In the rows, zero is written as 128.
Known rows, with every step that occurs:
raro -> gepa -> darukog -> kinod -> dekal -> vimus: 119,143,145,138,141,118,132,139,151,106,99,132,125,127,103,144,109,156,143,141,143,139,123,128,93,126,132,113,60,147,109,126,130,152,120,133,138,120,112,121,128,130,140,133,127,137,131,148,131
kiruf -> dekal: 167,128,122,124,126,116,125,152,123,136,153,143,106,115,138,129,109,136,128,142,126,131,129,133,129,129,119,129,111,139,143,121,142,126,106,133,130,96,129,141,118,148,108,110,118,118,120,147,108
raro -> resiv -> munin -> gepa -> dekal -> vimus: 135,123,101,147,144,127,144,133,128,142,125,140,141,126,128,116,154,126,132,135,103,150,118,131,129,134,120,122,118,156,122,140,114,123,127,119,132,134,141,113,116,134,123,125,116,114,107,131,117
resiv -> darukog -> gepa -> munin: 111,126,146,128,125,116,121,145,125,121,144,133,103,141,124,145,106,119,146,120,111,127,124,128,127,121,117,135,106,139,118,130,126,105,138,134,139,121,142,131,119,155,131,123,126,134,109,143,105
munin -> gepa -> fikev -> resiv -> darukog -> kinod -> dekal: 138,132,133,112,157,115,127,142,120,108,138,115,114,140,132,142,133,150,139,132,117,132,132,122,123,148,127,130,119,137,120,128,119,165,123,119,108,134,137,138,123,91,120,113,132,115,113,117,114
kiruf -> dekal -> kinod -> munin -> gepa -> fikev -> resiv -> darukog: 188,126,114,111,129,133,122,148,118,126,135,145,92,130,135,138,104,130,133,131,123,123,128,131,145,118,122,120,134,129,148,114,112,132,100,135,112,111,117,143,132,103,112,118,131,113,124,145,127
fikev -> gepa -> darukog -> resiv -> munin -> vimus: 123,140,151,133,131,114,124,142,131,111,106,121,127,116,117,118,111,138,133,133,126,135,133,141,115,126,116,126,109,112,103,134,128,117,137,129,137,106,136,136,112,91,140,117,121,119,121,149,118
raro -> gepa -> munin -> vimus -> darukog -> kinod -> dekal -> kiruf: 128,131,146,138,131,122,131,124,141,129,96,127,115,140,117,151,113,139,144,149,138,131,124,133,110,132,137,117,72,151,109,125,137,120,119,128,142,132,109,119,116,126,126,126,129,159,121,141,145
dekal -> kinod -> darukog -> vimus -> raro -> resiv -> fikev -> gepa: 141,123,109,120,134,124,112,156,134,138,115,131,119,137,141,155,108,99,144,123,134,129,147,115,145,99,126,123,130,149,103,116,121,98,114,147,137,116,118,114,141,103,119,141,125,117,129,147,141
munin -> vimus -> raro: 130,133,131,121,109,124,181,131,123,125,143,137,134,131,140,129,124,138,133,141,130,146,123,128,127,130,134,137,128,131,85,136,138,120,107,130,150,115,124,127,106,147,105,111,121,111,126,112,101
darukog -> vimus -> dekal -> kinod: 141,136,125,123,132,107,137,149,132,139,135,125,134,128,131,129,108,101,143,120,152,137,131,113,148,125,127,135,121,145,128,125,132,100,127,142,134,111,130,120,118,144,122,126,120,114,126,150,114
resiv -> fikev -> gepa -> dekal: 121,135,153,107,135,114,118,142,132,125,125,124,115,110,141,129,115,120,143,141,116,128,133,127,132,118,101,127,116,133,115,134,161,108,141,128,114,129,124,113,123,122,116,135,136,133,113,147,109
munin -> kiruf -> dekal -> kinod: 160,135,112,102,97,131,153,137,124,145,140,140,125,130,139,123,100,131,142,129,122,137,124,132,127,132,122,128,126,161,134,126,135,116,103,130,144,128,106,149,126,145,136,113,129,135,120,142,128
munin -> kiruf -> dekal -> kinod -> darukog -> resiv -> fikev: 157,132,105,102,90,131,138,144,126,143,137,124,116,140,135,132,97,129,151,124,108,131,132,133,137,123,122,132,131,163,132,123,138,108,99,139,147,136,112,143,130,139,125,112,126,143,121,143,137
darukog -> vimus -> raro -> resiv -> munin -> gepa: 126,121,115,137,142,104,161,153,126,144,131,116,137,130,140,117,126,105,136,127,135,127,125,111,130,135,125,147,120,160,82,135,129,116,125,134,150,111,153,112,111,144,118,112,117,121,124,136,113
resiv -> darukog -> kinod -> munin -> kiruf -> dekal -> vimus -> fikev: 135,123,125,117,108,126,162,141,129,126,136,116,113,147,121,148,86,138,146,119,120,122,118,114,116,108,130,137,167,145,136,129,108,112,114,152,147,129,132,134,141,150,120,126,126,140,133,132,116
vimus -> dekal -> kinod -> munin -> gepa -> fikev -> resiv: 165,143,131,111,137,125,136,147,130,118,123,160,134,133,118,135,121,132,140,144,145,143,122,127,166,136,130,114,120,126,143,120,116,132,98,138,123,126,112,112,113,105,108,132,122,112,124,132,129
raro -> vimus: 110,140,124,139,120,119,130,133,139,118,125,131,132,118,131,143,122,136,139,151,147,154,121,112,111,128,141,104,103,129,112,124,138,120,137,120,147,110,116,123,112,144,130,127,122,117,125,141,128
fikev -> resiv -> darukog -> vimus -> dekal -> kiruf: 133,120,131,119,151,118,116,150,129,119,131,114,112,130,124,146,125,115,150,128,127,128,133,123,139,129,122,126,146,139,117,130,112,110,150,120,122,126,141,125,123,87,119,128,111,117,125,141,124
gepa -> dekal -> vimus -> darukog -> resiv: 149,144,130,126,136,123,158,115,122,135,137,152,130,128,146,114,116,137,145,131,127,121,119,127,144,141,124,132,126,120,136,137,128,125,137,126,121,117,117,113,107,142,133,122,110,80,113,142,113
dekal -> kiruf -> raro -> gepa: 135,106,116,126,123,131,122,142,126,129,126,147,121,119,133,141,108,130,144,124,135,143,141,122,99,133,128,128,92,151,115,129,154,126,97,137,152,132,107,152,122,139,103,136,138,139,119,129,157
darukog -> resiv -> dekal: 97,137,134,123,105,109,123,137,135,121,150,104,110,127,132,148,121,128,155,118,106,136,134,140,130,127,122,129,102,132,109,128,128,101,127,144,134,117,148,144,109,145,106,115,102,119,122,141,115
kiruf -> raro -> vimus -> dekal -> kinod -> darukog -> resiv -> munin: 137,142,106,134,95,124,109,154,125,134,110,141,127,131,133,132,114,131,134,129,137,155,122,109,137,113,141,125,120,130,114,120,135,105,67,142,174,115,135,116,119,128,109,133,128,135,118,141,148
fikev -> gepa: 118,137,154,127,147,109,108,148,131,131,114,135,140,109,138,124,108,130,127,143,140,133,144,127,116,126,118,117,110,126,111,131,138,114,141,129,134,97,125,135,117,98,135,124,129,133,126,139,115
vimus -> dekal -> kinod -> darukog -> resiv: 156,140,124,118,119,117,124,155,136,127,132,153,128,140,119,154,118,124,144,136,138,144,133,127,169,121,132,119,124,136,141,118,121,107,93,150,143,120,120,117,119,127,104,133,112,118,120,141,132
resiv -> dekal: 89,139,145,114,119,117,132,129,136,130,159,127,102,122,146,148,139,117,148,134,114,145,130,134,126,128,117,123,109,144,115,130,126,112,125,142,125,127,132,145,122,160,107,127,123,127,115,131,101
kinod -> darukog -> resiv -> dekal -> kiruf -> raro -> vimus -> fikev: 115,122,108,132,112,120,109,149,132,130,135,117,101,149,136,161,113,130,156,131,115,129,147,121,137,116,142,134,130,139,126,119,124,108,96,155,159,114,134,134,126,124,92,118,114,129,130,130,153
vimus -> dekal -> kinod -> darukog -> gepa -> munin -> kiruf: 156,143,125,114,116,121,128,150,133,137,125,162,129,145,118,142,113,122,147,137,139,138,127,128,168,130,131,125,104,145,142,120,126,106,92,143,145,126,115,110,119,131,119,130,122,129,114,143,136
munin -> kiruf: 115,140,128,113,115,124,157,133,132,134,144,131,149,128,140,117,110,137,152,138,120,149,130,127,116,147,122,127,126,162,117,134,139,122,122,127,154,134,113,142,116,159,140,114,122,134,123,125,116
kinod -> darukog -> resiv -> dekal -> vimus -> raro -> gepa -> fikev: 111,135,130,134,125,121,103,154,140,125,125,123,110,151,131,153,120,138,156,135,113,129,149,131,140,119,142,127,126,140,113,123,114,125,106,154,147,120,131,133,121,121,107,118,114,126,130,130,137
darukog -> kinod -> munin -> vimus -> raro: 129,127,123,128,122,122,168,144,136,120,134,108,139,131,131,141,88,153,148,128,142,120,122,112,115,126,133,127,127,128,95,119,126,111,100,150,144,117,133,117,139,144,110,121,106,112,150,124,116
dekal -> kinod -> munin -> vimus -> darukog -> resiv -> fikev: 143,132,116,116,107,140,144,126,125,122,129,136,130,136,139,142,99,114,152,123,125,136,132,125,142,104,128,114,132,122,114,117,121,98,110,155,131,131,104,124,128,125,109,134,121,115,137,130,128
munin -> vimus -> darukog -> kinod -> dekal -> kiruf -> raro: 143,119,112,120,103,125,158,120,115,129,137,121,124,146,140,139,102,136,141,129,131,134,121,121,108,121,142,137,126,135,101,130,144,113,100,143,150,135,129,123,125,135,102,117,125,122,128,118,124
kinod -> munin: 121,132,135,140,153,129,134,145,136,119,143,140,144,122,138,118,95,139,150,152,130,134,141,121,131,132,123,110,133,128,121,117,124,120,118,152,138,110,115,126,122,150,113,124,110,115,150,118,113
gepa -> dekal -> vimus -> fikev -> resiv -> darukog: 150,142,131,121,145,127,168,114,123,132,134,157,120,123,140,121,124,135,141,135,128,121,120,125,144,138,123,140,143,122,153,138,114,130,139,119,110,107,114,116,113,122,129,126,117,82,113,138,110
fikev -> gepa -> raro -> resiv: 125,132,143,127,158,112,97,143,135,141,103,133,134,113,121,120,105,135,123,149,132,150,132,148,111,133,111,118,105,133,95,140,137,132,138,114,136,98,131,118,112,91,141,126,109,100,124,144,128
gepa -> fikev: 125,142,143,124,151,118,109,143,134,101,144,145,122,117,133,128,119,144,143,144,127,156,133,135,110,146,123,126,124,129,138,125,133,158,127,124,119,113,124,144,105,146,125,127,118,76,115,139,105
resiv -> fikev: 110,133,138,112,125,117,121,145,133,120,151,124,123,115,139,136,126,119,153,137,110,148,136,126,124,118,107,128,110,147,113,131,161,115,130,137,124,138,125,119,122,160,100,137,126,130,112,134,101
dekal -> vimus: 125,139,120,135,131,130,131,126,129,140,142,151,158,118,133,112,122,133,141,121,136,149,146,123,115,127,135,122,114,133,127,139,126,123,138,137,127,119,107,134,118,140,132,130,122,103,119,119,104
resiv -> munin -> vimus -> fikev: 123,140,131,142,108,127,162,118,122,136,141,146,131,124,138,122,158,112,138,130,114,147,126,129,125,126,128,139,155,130,130,136,109,109,118,145,141,123,133,147,114,153,105,120,131,134,106,124,100

Rows:
130,143,142,121,168,121,95,146,133,98,133,139,122,113,131,128,129,145,146,147,128,148,133,140,115,150,121,123,122,121,132,125,124,160,137,109,107,109,130,134,107,97,128,126,109,69,119,144,113 | gepa -> fikev -> resiv
114,144,153,134,142,114,141,147,148,100,101,129,124,120,109,149,116,153,142,144,141,146,115,131,93,130,124,115,60,147,108,125,139,154,120,126,147,115,117,124,122,141,137,130,124,138,129,154,128 | raro -> gepa -> darukog -> kinod
136,134,114,130,124,121,162,116,126,125,111,143,118,123,131,142,146,129,137,150,147,132,112,114,123,140,144,125,113,124,136,130,120,134,133,113,136,109,115,118,107,101,116,121,131,120,114,139,148 | raro -> vimus -> fikev -> resiv -> munin -> gepa -> dekal -> kiruf
127,146,134,130,123,123,133,141,122,139,101,144,130,123,137,118,111,138,127,143,132,153,120,126,111,128,130,141,82,141,117,128,154,127,73,127,168,102,124,117,105,134,114,122,134,153,116,134,132 | kiruf -> raro -> gepa -> munin -> vimus -> fikev
130,133,124,128,119,115,154,120,133,126,104,146,121,118,129,143,114,131,131,154,159,131,116,114,111,130,144,123,106,120,138,130,137,123,135,120,144,94,107,117,106,113,122,126,135,121,123,148,148 | raro -> vimus -> fikev -> gepa -> dekal -> kiruf
131,134,128,124,102,120,162,121,115,124,140,120,136,142,140,129,118,132,141,136,118,144,120,134,123,124,138,133,127,125,106,134,141,113,124,133,153,123,132,124,101,140,109,105,113,117,126,123,106 | munin -> vimus -> darukog -> resiv
121,146,123,136,93,128,140,136,127,144,124,144,140,127,134,109,141,121,143,129,118,155,119,120,127,136,125,128,149,154,116,135,120,107,96,141,168,146,133,139,119,159,128,126,137,158,104,133,126 | resiv -> munin -> kiruf -> raro -> vimus -> dekal
180,129,112,115,115,124,125,146,123,138,145,153,101,117,140,142,108,124,129,128,131,132,130,133,136,116,120,123,111,136,144,114,131,117,99,137,122,100,115,146,128,134,113,122,123,111,117,155,121 | kiruf -> dekal -> kinod
124,124,108,122,129,119,105,161,123,136,114,129,136,114,138,115,103,131,127,137,113,157,125,125,111,111,114,134,97,152,100,133,165,113,83,125,159,113,148,99,119,125,106,135,123,129,121,137,127 | kiruf -> raro -> resiv -> fikev -> gepa
143,131,140,114,142,109,165,126,122,135,120,160,121,114,138,131,111,125,129,148,146,115,128,127,121,137,124,149,117,124,155,134,135,129,125,131,132,82,116,125,106,108,110,120,129,117,117,142,129 | vimus -> fikev -> gepa -> dekal -> kiruf
123,137,135,131,155,111,146,147,135,103,143,120,120,118,124,119,108,130,146,133,136,145,125,129,114,142,113,137,100,138,113,128,135,142,138,128,134,107,131,124,114,154,138,119,108,81,125,152,102 | gepa -> darukog -> vimus
138,134,133,134,128,135,158,137,132,121,137,138,147,135,127,113,97,143,145,153,131,142,128,124,146,128,133,115,143,121,126,123,126,111,107,150,140,121,116,117,116,146,101,116,117,123,152,109,111 | kinod -> munin -> vimus -> dekal
124,129,122,119,105,122,154,116,113,137,132,133,124,147,133,125,120,124,137,136,115,146,108,145,116,123,134,138,94,135,97,140,143,122,124,128,148,126,139,111,105,143,111,106,119,114,123,127,111 | munin -> vimus -> darukog -> gepa -> raro -> resiv -> dekal
119,125,145,123,125,116,137,142,123,116,147,138,99,139,132,144,105,122,146,118,110,120,119,123,131,120,114,136,120,135,123,132,126,113,139,134,132,120,143,133,122,159,128,123,130,123,115,145,104 | resiv -> darukog -> gepa -> dekal
138,101,99,121,109,130,127,137,118,126,124,144,108,127,128,145,104,124,144,117,139,131,130,116,102,127,138,138,99,136,120,130,144,118,105,131,151,123,120,138,121,114,101,131,136,128,118,134,161 | dekal -> kiruf -> raro -> vimus -> fikev -> resiv -> darukog -> gepa
156,136,109,111,92,127,155,132,118,150,136,134,137,138,133,106,97,140,145,126,119,132,123,134,121,135,132,136,124,157,134,136,139,120,111,133,155,130,115,138,113,144,137,102,124,138,120,136,125 | munin -> kiruf -> dekal -> vimus -> darukog -> resiv
116,147,136,124,129,127,99,146,126,127,99,144,124,119,135,118,118,141,132,132,130,155,127,128,103,124,132,130,87,139,112,131,141,146,85,126,147,116,127,130,115,111,119,131,140,137,120,136,134 | kiruf -> raro -> gepa -> fikev -> resiv -> dekal -> vimus
119,138,153,128,132,111,160,153,136,122,113,158,133,125,132,141,125,137,131,156,147,135,121,123,121,135,130,128,86,150,75,132,139,143,100,134,162,105,121,117,103,145,113,125,126,145,124,132,122 | vimus -> raro -> gepa
133,137,136,116,151,115,141,140,117,115,148,135,131,130,142,125,140,145,135,138,120,151,132,124,120,156,124,133,106,137,128,131,137,170,120,120,120,127,124,147,105,129,120,109,137,113,108,113,105 | munin -> gepa -> fikev
116,117,115,124,143,115,109,154,140,127,114,119,135,115,122,132,116,124,134,149,109,151,125,135,113,111,111,117,95,159,107,136,155,110,134,118,135,124,140,93,118,121,113,135,114,125,124,145,120 | raro -> resiv -> fikev -> gepa
137,144,120,130,109,124,136,136,142,119,111,149,134,128,117,147,114,132,137,152,160,153,112,110,141,121,147,97,110,124,128,119,126,112,113,133,148,118,107,106,113,134,121,138,127,123,130,144,142 | raro -> vimus -> dekal -> kinod -> munin
128,126,101,131,135,121,116,159,123,135,126,138,141,116,140,115,105,138,127,137,119,162,123,124,110,124,121,133,99,152,106,130,154,121,78,123,165,104,146,108,115,140,110,129,111,111,123,134,125 | kiruf -> raro -> resiv
112,126,147,123,125,115,115,149,124,106,146,136,102,141,122,146,105,125,145,117,111,133,123,127,114,119,121,136,120,135,124,131,126,129,137,136,133,122,145,143,119,154,127,124,134,121,114,143,103 | resiv -> darukog -> gepa -> fikev
154,141,125,127,136,130,137,130,132,130,137,147,103,130,150,147,125,123,152,124,117,119,132,125,165,131,114,124,149,125,138,116,108,106,118,136,116,119,117,133,130,132,126,133,110,84,113,153,130 | gepa -> dekal -> kinod -> darukog -> resiv -> munin
135,107,96,136,128,116,116,142,141,128,135,110,114,130,121,158,96,144,151,114,134,117,136,113,101,124,131,128,111,154,104,118,125,106,95,152,132,131,144,128,155,132,107,139,109,117,128,138,145 | darukog -> kinod -> dekal -> kiruf -> raro -> resiv -> munin
115,138,124,135,110,111,132,130,125,123,116,144,132,134,134,136,115,126,139,150,152,137,107,112,107,124,147,114,75,127,104,127,146,126,135,126,162,109,127,103,104,141,130,119,129,130,123,149,132 | raro -> vimus -> darukog -> gepa
130,108,110,121,144,120,118,147,139,127,115,123,122,116,123,135,114,124,138,145,109,141,123,135,119,118,109,120,99,158,114,138,155,109,136,116,126,132,134,95,119,118,111,138,117,114,121,149,133 | raro -> resiv -> fikev -> gepa -> dekal -> kiruf
117,142,133,118,121,117,142,137,138,94,143,122,99,124,115,145,117,139,152,122,116,146,121,148,123,132,114,129,86,124,111,126,124,132,121,134,131,118,131,134,113,140,125,124,101,85,116,154,116 | gepa -> darukog -> resiv -> dekal -> kinod
143,126,121,127,151,133,171,137,124,130,131,140,141,135,139,108,110,144,143,148,118,122,125,115,150,138,121,122,124,136,112,130,128,135,109,140,127,132,118,100,118,132,107,117,124,120,138,106,118 | kinod -> munin -> gepa -> dekal -> vimus -> raro -> resiv -> fikev
123,146,139,134,136,124,97,154,125,122,99,147,128,116,136,116,124,139,131,136,127,155,126,126,106,128,126,129,99,139,110,127,140,146,82,126,154,113,134,132,114,115,120,131,137,139,117,141,135 | kiruf -> raro -> gepa -> fikev -> resiv -> munin
123,129,132,140,156,112,113,167,138,129,125,125,120,146,141,141,111,123,150,146,136,125,149,112,137,127,136,135,139,153,107,117,125,132,114,147,154,106,131,122,124,132,117,118,121,122,138,135,129 | kinod -> darukog -> vimus -> raro -> gepa -> fikev
150,139,126,116,145,120,186,118,110,141,145,149,136,131,150,115,142,140,133,133,124,129,125,117,142,154,125,142,109,133,142,140,132,151,123,120,117,121,113,128,109,127,120,107,137,114,105,111,107 | munin -> gepa -> dekal -> vimus -> fikev
127,143,153,125,138,110,102,138,136,137,96,139,130,115,117,125,106,137,124,153,153,150,126,138,121,134,122,113,108,118,99,137,139,130,137,117,140,101,121,119,109,93,141,127,122,113,121,147,134 | fikev -> gepa -> raro -> vimus -> dekal
120,124,119,128,133,113,104,144,126,136,131,142,126,126,115,119,103,127,145,125,118,139,120,150,111,132,113,139,44,142,93,137,157,134,128,124,134,109,145,105,114,144,124,117,107,95,120,148,121 | darukog -> gepa -> raro -> resiv -> fikev
123,133,143,135,154,114,96,141,135,144,100,137,133,111,121,118,116,129,123,146,129,149,132,148,114,132,108,119,115,132,94,140,127,127,139,119,137,105,134,123,114,94,141,128,113,107,118,146,128 | fikev -> gepa -> raro -> resiv -> munin
